Each row was made from one small tree. Brackets hold a mark, then the marks that hang from it, in alphabetical order. Every link used is in the known rows. Write each row's tree.
Known rows
(mepatu (lotad lutul (ribe dega) sali)): [-16  -6   2  -1  13   9   3  10  -7  -8   4  15   7  -5 -21  39]
(lotad sali): [ -2   0   1   4   7  -3   1   5  10   4  -4   5  -5 -18  -6   2]
(dega (ribe (lotad (lutul puro) mepatu))): [ -6  -2  17   3 -13   0 -11   8 -18  -7  16  23  17  -5 -14  34]
(mepatu (lotad lutul (ribe dega))): [-13  -6   2  -5   7  11   4   6 -18 -12   8   9  12  11 -14  37]
(lutul (lotad mepatu) puro): [  3   2   9   8 -20  -2 -11   9 -23  -1  -6  18   2  -6  -5  24]
(lotad (lutul puro) mepatu (ribe dega) (sali savufa)): [-19   4   8 -16  -1 -15   2  23 -21 -19 -12  24  14 -17 -17  54]
(lutul (lotad sali) puro): [  0   2   5  16  -7   2 -14   7  -9   3 -13  19  -1 -19  -7  18]
(sali savufa): [-4 -1 -1 -8  1 -7  7  1 -6 -6 -8 -2  8  5  1  8]
(ribe dega (lotad mepatu)): [ -3  -2  -1   3  -9  -2   6   6 -11   2  10   8   1   4 -10  25]
(puro (lutul (lotad mepatu sali))): [ -1   4   6   9  -3   5  -5   8  -2  -4   0  16 -12  -8 -14  20]
(dega (ribe (lotad lutul sali))): [-12  -3   8  11  10   9  -6  -1   0   3  17  19  14 -10 -16  19]
(mepatu (lotad (lutul puro) ribe (sali savufa))): [-10  -9  12  -5   4  -3   1  15 -15 -20 -10  16  16 -13 -20  47]
(lutul lotad puro): [  3   2   4  11 -14   6 -15   3 -19  -1 -10  13   3  -1  -1  16]
(mepatu (lotad ribe)): [ -3  -8   8   1   2   6   7   8  -5  -3   4   3   2   2 -10  20]
(mepatu (lotad sali)): [  1 -12   6   6   6   1   5   7   9   3   0   6  -4 -12 -12  12]
(mepatu lotad): [  4 -12   5   2  -2   5   4   3  -1   0   3  -1   1   5  -6  11]
(mepatu (lotad (lutul puro) sali)): [  1 -12   9   5  -1   2  -9   9  -4 -12  -1  15   6 -15 -17  30]

Which tree is each row?
[-15  -7   7 -10   4  -3   3  20 -18 -19 -12  18  16  -7 -20  57]
(mepatu (lotad (lutul puro) (ribe dega) (sali savufa)))
[ -7  -3   9  12   6   3  -1   5   9  12  12  14   5 -14 -12  13]
(dega (ribe (lotad sali)))
[-10  -2  12   4  -3   5  -3   0 -15  -2  24  19  17   2 -13  24]
(dega (ribe (lotad lutul mepatu)))
[-18   9   3  -5   2   0   6  19 -17 -11 -10  19  -2   0 -18  47]
(puro (lutul (lotad mepatu (ribe dega) (sali savufa))))
[ -5  -2  -5  10   4   3   3   5   3   6   3   8  -2  -9 -13  19]
(ribe dega (lotad sali))
[  2  -4   4   8 -11   9 -12  -2 -18 -14   4  11  12  -1 -11  24]
(ribe (lotad (lutul puro)))
[ -9   7   6   2 -16  -2  -7  18 -31  -3  -8  22   4  -4 -10  43]
(lutul (lotad mepatu (ribe dega)) puro)
[ -1   0   9  -5 -12  -6 -10   8 -17 -16   1  15   8  -7  -7  24]
(lotad (lutul puro) mepatu)
[-16   7  -3  11   7   8  -3   8 -13   6  -7  18   0  -9 -11  27]
(lutul (lotad (ribe dega) sali))
[ -2   1   9   4 -12 -13  -4  15 -19  -3 -18  22   5 -18  -8  33]
(lutul (lotad mepatu (sali savufa)) puro)
[-11  -5  14   0   1 -11  10  12   0   6   7  18  12 -14 -13  28]
(dega (ribe (lotad mepatu (sali savufa))))
[-19   6   2  -1   3  -7   8  16 -23   0 -11  22   7  -9 -12  43]
(lutul (lotad mepatu (ribe dega) (sali savufa)))
[  0   5   5   5 -10   8  -5   4 -12  -7   4  10  -7   9  -8  18]
(puro (lutul (lotad mepatu)))
[-19   4   2 -12   5  -7  -1  16 -18 -19 -16  18  16 -12 -14  46]
(lotad (lutul puro) (ribe dega) (sali savufa))
[ -7  -2   4   5  -9  -4  -7  13 -15  -9   4  23   6 -16 -20  44]
(ribe dega (lotad (lutul puro) mepatu sali))
[ -5  -4   0  12   7   8  -4  -5  -3  -5   9  12   6 -10 -15  15]
(ribe (lotad lutul sali))
[-10  -2   7   7   3  13  -7  -6 -11  -1  20  14  18   7 -10  17]
(dega (ribe (lotad lutul)))
[-20  -7   2 -10  15   2  11  12 -14 -14  -4  13  16   0 -19  47]
(mepatu (lotad lutul (ribe dega) (sali savufa)))
[-12   6   3  -9  -1  -7   8  15 -11  -2   2   9   0  -3  -7  27]
(lotad mepatu (ribe dega))
[ -4   1   4  13  -3  -2  -4   5  -9   8  -1  19  -3 -16  -9  15]
(lutul (lotad mepatu sali))
[ -1  -4   8   9 -10  -4  -9   8 -12 -11   5  22   6 -22 -20  33]
(ribe (lotad (lutul puro) mepatu sali))
